What can hang from each mark
volu: sirem
defa: volu
tivif: fudun lomi noribup tomo
dulafat: kenap lomi pake sirem
noribup: volu
fudun: noribup
kenap: tivif
tomo: dulafat
fasa: pake retup
sirem: defa
pake: sirem
zali: tivif volu
lomi: fasa

Every row comes from one small tree of marks. The marks that hang from a mark follow it in brackets, in alphabetical order. Every link used is in the known rows. Which tree was each row made from?
In the rows, zero is written as 128.
Known rows
tomo[dulafat[kenap pake sirem[defa]]]: [87,171,139,94,161,105,144,130,125,132,108,141,148,155,135,139,102,137,110,137,156,132,99,108,73,126,140,123,139,179,133,141,130,90]
tivif[lomi tomo[dulafat]]: [94,148,134,105,118,100,119,94,121,139,138,145,148,156,139,123,111,162,151,146,156,121,104,119,74,120,126,121,141,137,135,135,148,104]
fasa[pake[sirem] retup]: [136,158,107,103,107,121,180,116,107,126,58,147,156,150,145,119,100,137,106,159,171,156,86,131,111,103,121,139,128,95,124,143,148,127]
zali[tivif[noribup] volu[sirem]]: [110,157,132,102,78,105,163,122,108,125,142,134,122,137,121,161,106,180,95,153,161,111,128,98,106,115,127,138,134,105,115,137,149,134]
fasa[pake retup]: [128,147,111,111,94,108,161,116,99,129,84,149,156,150,134,123,102,145,106,164,168,150,93,142,110,106,126,134,132,77,128,141,146,133]
lomi[fasa]: [113,148,124,110,79,109,156,136,99,124,103,156,144,148,128,132,119,158,104,152,159,117,109,129,119,113,121,131,129,106,127,145,152,110]
kenap[tivif]: [109,145,136,105,113,98,148,103,110,132,124,152,144,147,122,143,104,127,120,157,158,128,99,117,90,126,116,126,145,113,111,142,151,104]
dulafat[kenap lomi[fasa[retup]]]: [122,146,113,121,106,81,123,121,86,117,129,154,158,158,132,112,116,160,100,154,150,145,120,142,102,123,149,111,143,104,138,127,139,120]
kenap[tivif[fudun noribup]]: [94,156,121,100,100,116,145,79,112,134,127,126,138,142,127,132,104,119,120,153,161,161,98,86,74,130,104,150,162,125,75,135,143,134]
lomi[fasa[pake[sirem[defa]]]]: [127,167,110,96,98,130,202,148,95,126,54,157,138,150,145,119,98,138,97,148,159,134,103,111,123,113,121,154,116,128,139,147,152,116]
dulafat[kenap lomi pake[sirem]]: [109,164,119,106,135,105,135,124,119,116,107,146,171,148,146,139,122,128,111,130,144,167,120,125,82,123,126,117,141,158,128,143,140,108]
kenap[tivif[lomi noribup tomo]]: [89,150,123,101,109,98,131,79,119,140,140,142,141,153,134,115,96,128,146,152,155,108,105,92,59,128,110,133,149,126,99,133,149,132]
lomi[fasa[pake[sirem]]]: [131,160,104,103,95,125,180,133,98,121,47,152,152,147,145,118,112,136,106,149,160,137,98,123,126,108,111,151,121,114,134,147,154,113]
noribup[volu[sirem]]: [129,160,143,104,91,118,163,109,90,117,149,148,123,143,109,170,109,158,96,155,155,130,113,132,111,129,144,121,133,100,103,153,154,81]
fasa[retup]: [120,147,127,112,93,104,155,118,106,129,112,152,148,151,126,134,105,158,107,162,168,133,97,140,105,109,131,118,136,88,118,142,146,126]
noribup[volu[sirem[defa]]]: [127,167,147,97,96,122,185,125,87,123,155,153,110,145,108,172,93,160,90,154,152,128,119,119,109,133,152,125,128,111,110,152,152,88]
volu[sirem[defa]]: [109,162,149,94,101,110,189,136,98,134,150,152,117,143,113,162,87,157,91,155,157,113,116,112,101,125,140,126,121,123,120,148,153,106]
dulafat[lomi[fasa] pake]: [100,153,110,116,81,106,126,154,100,115,91,153,171,149,141,124,133,161,103,132,145,137,135,136,107,110,135,119,128,126,138,143,139,122]
zali[tivif[lomi tomo] volu[sirem]]: [109,149,138,101,90,89,149,123,111,132,152,151,132,149,133,141,99,197,129,149,157,79,136,107,88,118,133,126,124,121,142,129,154,114]
sirem[defa[volu]]: [102,162,139,98,94,124,193,156,100,139,138,156,118,147,121,150,88,155,107,153,157,112,118,118,93,127,133,131,128,132,132,142,151,118]
dulafat[kenap pake[sirem]]: [111,162,130,100,137,112,154,120,122,123,98,150,163,149,141,138,117,125,108,139,153,155,104,122,90,120,113,123,137,154,120,146,146,98]
zali[tivif[fudun[noribup] tomo] volu]: [115,163,120,101,81,118,117,107,116,133,120,119,138,144,142,123,124,177,130,151,161,146,123,97,94,115,109,157,156,115,119,123,140,128]
kenap[tivif[fudun]]: [103,150,130,102,109,108,144,91,110,132,124,140,144,145,127,136,105,124,124,154,161,150,99,99,82,129,110,139,155,129,95,136,147,114]
tivif[fudun noribup tomo[dulafat[kenap]]]: [91,163,125,104,144,106,105,57,115,140,152,114,134,149,139,113,110,139,135,152,151,180,94,81,63,135,113,151,176,143,97,122,136,121]
zali[tivif]: [114,151,128,111,89,114,162,127,118,126,104,150,148,145,135,145,119,143,118,149,164,98,111,122,112,112,105,136,138,105,129,141,148,117]
fasa[pake[sirem[defa[volu]]] retup]: [129,173,112,93,110,133,219,148,95,138,73,154,128,155,139,120,78,148,98,158,167,135,103,119,99,116,137,143,120,119,138,135,147,133]
pake[sirem[defa[volu]]]: [111,174,134,89,107,137,213,155,108,137,113,156,119,148,132,147,86,149,106,148,158,114,113,109,92,125,126,137,125,149,130,144,154,115]
tomo[dulafat]: [105,150,136,106,113,108,137,106,115,131,124,141,144,147,128,146,119,155,122,151,159,144,94,129,99,116,125,124,144,122,127,143,147,98]
fudun[noribup[volu[sirem[defa]]]]: [127,179,144,90,81,132,172,121,86,122,161,136,109,144,106,168,109,151,90,153,152,134,121,124,105,137,153,127,132,110,99,149,148,81]
dulafat[pake sirem[defa[volu]]]: [86,180,133,91,107,132,194,180,117,135,96,150,135,149,129,145,88,151,103,138,164,87,114,111,79,117,138,132,117,162,131,147,138,116]
zali[tivif volu[sirem[defa]]]: [116,159,145,95,92,102,185,147,100,130,143,153,114,143,120,165,91,189,93,152,157,103,134,103,108,120,142,132,121,122,141,138,151,116]
volu[sirem]: [111,154,144,101,97,107,166,123,102,126,143,148,131,141,113,160,102,156,98,157,160,114,111,123,101,119,131,123,125,109,114,148,155,98]

Which tree is each row?
[127,172,118,106,65,144,142,97,103,115,114,123,141,144,133,144,141,137,118,143,164,144,120,116,109,128,111,149,158,107,94,136,138,104]  zali[tivif[fudun[noribup[volu]]]]
[118,157,126,107,99,117,146,76,99,122,135,140,129,145,117,151,110,125,112,155,153,147,101,109,92,134,121,133,159,100,81,145,145,106]  kenap[tivif[noribup[volu]]]
[106,169,130,92,116,131,187,149,121,130,78,154,148,148,142,143,103,138,102,137,156,136,108,111,98,112,122,130,121,156,123,153,144,114]  dulafat[pake[sirem[defa]]]
[88,166,110,108,115,117,95,74,117,134,138,111,141,145,145,112,117,154,136,142,147,181,111,89,65,125,125,148,170,131,103,126,132,143]  tivif[fudun noribup tomo[dulafat[lomi]]]
[135,164,111,97,112,124,201,129,104,132,60,153,142,153,144,122,85,136,98,158,168,151,88,120,109,109,130,141,123,109,129,144,146,128]  fasa[pake[sirem[defa]] retup]
[109,145,140,106,157,80,119,77,109,138,148,151,140,155,127,123,95,122,131,163,145,135,95,102,70,137,111,130,162,125,120,126,149,89]  dulafat[kenap[tivif[tomo]]]
[109,157,133,97,155,100,148,100,118,126,98,151,161,152,137,133,109,105,114,142,150,154,101,105,76,130,111,122,145,162,115,138,144,86]  dulafat[kenap[tivif] pake[sirem]]
[92,156,122,112,117,105,109,122,118,122,112,136,167,148,140,139,132,154,120,131,145,161,121,134,86,114,139,115,142,142,138,141,134,114]  tomo[dulafat[lomi pake]]
[96,163,118,104,96,125,133,90,116,139,123,123,135,142,138,118,105,143,126,153,157,154,101,85,80,119,102,158,158,115,85,135,142,149]  tivif[fudun noribup tomo]
[87,168,120,106,126,111,117,132,129,121,89,132,169,148,141,135,126,150,120,128,155,134,108,125,76,111,143,118,135,156,134,146,128,105]  tomo[dulafat[lomi pake sirem]]
[101,177,134,91,138,124,191,155,107,134,114,155,136,153,137,141,93,135,101,138,149,132,121,107,79,133,130,128,129,179,132,138,145,105]  dulafat[kenap pake[sirem[defa[volu]]]]
[89,160,136,99,157,91,120,90,129,137,138,140,148,160,139,118,102,145,151,146,159,106,92,112,54,130,130,120,147,163,133,133,142,84]  tivif[lomi tomo[dulafat[kenap sirem]]]
[113,154,143,103,122,91,129,105,110,134,141,137,122,148,129,139,107,203,118,154,152,110,120,100,95,117,137,133,138,123,149,123,146,95]  zali[tivif[tomo[dulafat]] volu[sirem]]
[141,158,98,106,91,119,181,129,93,122,40,154,156,155,146,100,108,149,96,156,169,136,95,130,126,101,126,142,121,94,134,138,148,121]  lomi[fasa[pake[sirem] retup]]
[121,155,106,113,52,116,153,107,85,116,119,148,145,158,129,119,117,167,109,149,163,123,117,135,107,119,144,116,135,87,98,142,143,135]  tivif[lomi[fasa[retup]] noribup[volu]]
[78,173,122,100,138,121,118,106,137,136,82,121,151,149,143,114,112,147,125,139,159,120,89,95,68,106,120,142,144,146,109,139,128,119]  tivif[noribup tomo[dulafat[pake sirem]]]
[93,153,135,105,151,94,102,88,119,139,101,141,153,157,138,114,113,145,134,146,146,139,100,101,68,121,122,126,151,144,128,127,137,88]  kenap[tivif[tomo[dulafat[pake]]]]
[112,146,122,113,123,75,117,107,89,119,141,155,152,154,128,120,114,132,115,148,140,140,120,120,87,141,134,118,152,130,131,128,145,94]  dulafat[kenap[tivif] lomi[fasa]]
[115,159,106,113,50,127,161,116,96,113,109,150,142,153,137,130,132,153,121,136,161,87,128,116,113,124,119,136,136,107,111,140,146,126]  zali[tivif[lomi[fasa] noribup[volu]]]
[99,158,129,104,124,113,117,82,116,139,122,128,139,150,140,119,112,159,136,151,155,160,94,98,80,121,117,145,159,133,116,129,141,111]  tivif[fudun tomo[dulafat]]
[98,165,112,107,93,128,140,92,122,135,105,125,138,144,148,115,112,142,128,148,163,123,108,79,86,116,91,166,158,111,98,126,138,151]  zali[tivif[fudun noribup tomo]]
[93,147,127,99,96,103,148,91,112,132,135,145,152,150,133,133,103,126,140,146,165,134,107,104,68,135,113,127,147,144,97,137,150,119]  kenap[tivif[fudun lomi]]
[112,162,115,111,81,123,145,89,113,125,127,142,138,153,142,128,118,148,139,142,156,92,119,104,89,125,111,140,149,103,108,137,143,128]  zali[tivif[lomi noribup[volu] tomo]]
[124,163,118,113,77,134,158,101,107,117,116,139,135,143,130,153,126,139,111,146,160,121,112,114,115,121,111,143,152,91,99,145,143,123]  zali[tivif[noribup[volu]]]
[117,149,115,119,126,78,106,104,89,119,130,145,157,161,135,106,124,169,109,149,149,157,115,138,95,126,157,107,150,119,146,122,135,107]  tomo[dulafat[kenap lomi[fasa[retup]]]]
[105,158,139,100,168,86,128,88,120,136,126,146,140,154,128,119,88,116,131,160,156,106,85,96,62,134,115,134,155,139,114,130,144,81]  dulafat[kenap[tivif[tomo]] sirem]
[100,163,129,106,152,94,116,105,123,122,136,134,153,150,133,138,115,138,126,142,153,143,101,124,72,130,143,116,153,153,134,138,135,89]  tomo[dulafat[kenap lomi sirem]]
[104,163,128,96,109,115,115,75,111,138,126,119,138,149,132,113,113,126,136,157,157,152,100,92,71,132,107,151,163,123,91,125,142,105]  kenap[tivif[fudun[noribup] tomo]]
[107,151,99,106,63,118,159,125,93,124,89,145,161,150,146,111,114,145,126,142,167,140,115,117,103,118,117,148,128,126,122,138,150,134]  tivif[fudun lomi[fasa[pake]]]
[86,172,135,93,135,120,159,144,129,132,83,140,146,152,135,141,103,150,111,135,163,121,99,107,82,113,139,127,128,166,129,149,131,102]  tomo[dulafat[pake sirem[defa]]]
[107,147,131,111,154,74,99,83,106,131,156,148,149,154,133,119,101,127,136,154,135,148,111,111,63,141,125,123,165,128,128,124,143,97]  dulafat[kenap[tivif[tomo]] lomi]
[96,153,137,108,146,96,114,105,116,128,128,140,161,152,135,140,126,139,115,141,149,159,106,127,84,125,128,116,147,153,130,136,138,91]  tomo[dulafat[kenap pake]]
[103,158,114,106,85,115,131,99,119,135,119,123,133,141,145,122,109,176,125,151,160,144,118,79,91,113,104,164,159,111,107,124,139,159]  zali[tivif[fudun noribup tomo] volu]
[93,149,116,104,93,94,132,93,103,135,122,148,141,157,136,99,103,141,137,150,153,95,112,93,73,127,114,135,142,124,107,129,149,127]  kenap[tivif[lomi[fasa] noribup tomo]]
[85,150,130,99,132,97,111,62,117,143,137,134,147,158,140,107,104,141,160,146,157,139,100,87,51,136,121,133,159,156,111,121,144,101]  kenap[tivif[fudun lomi tomo[dulafat]]]
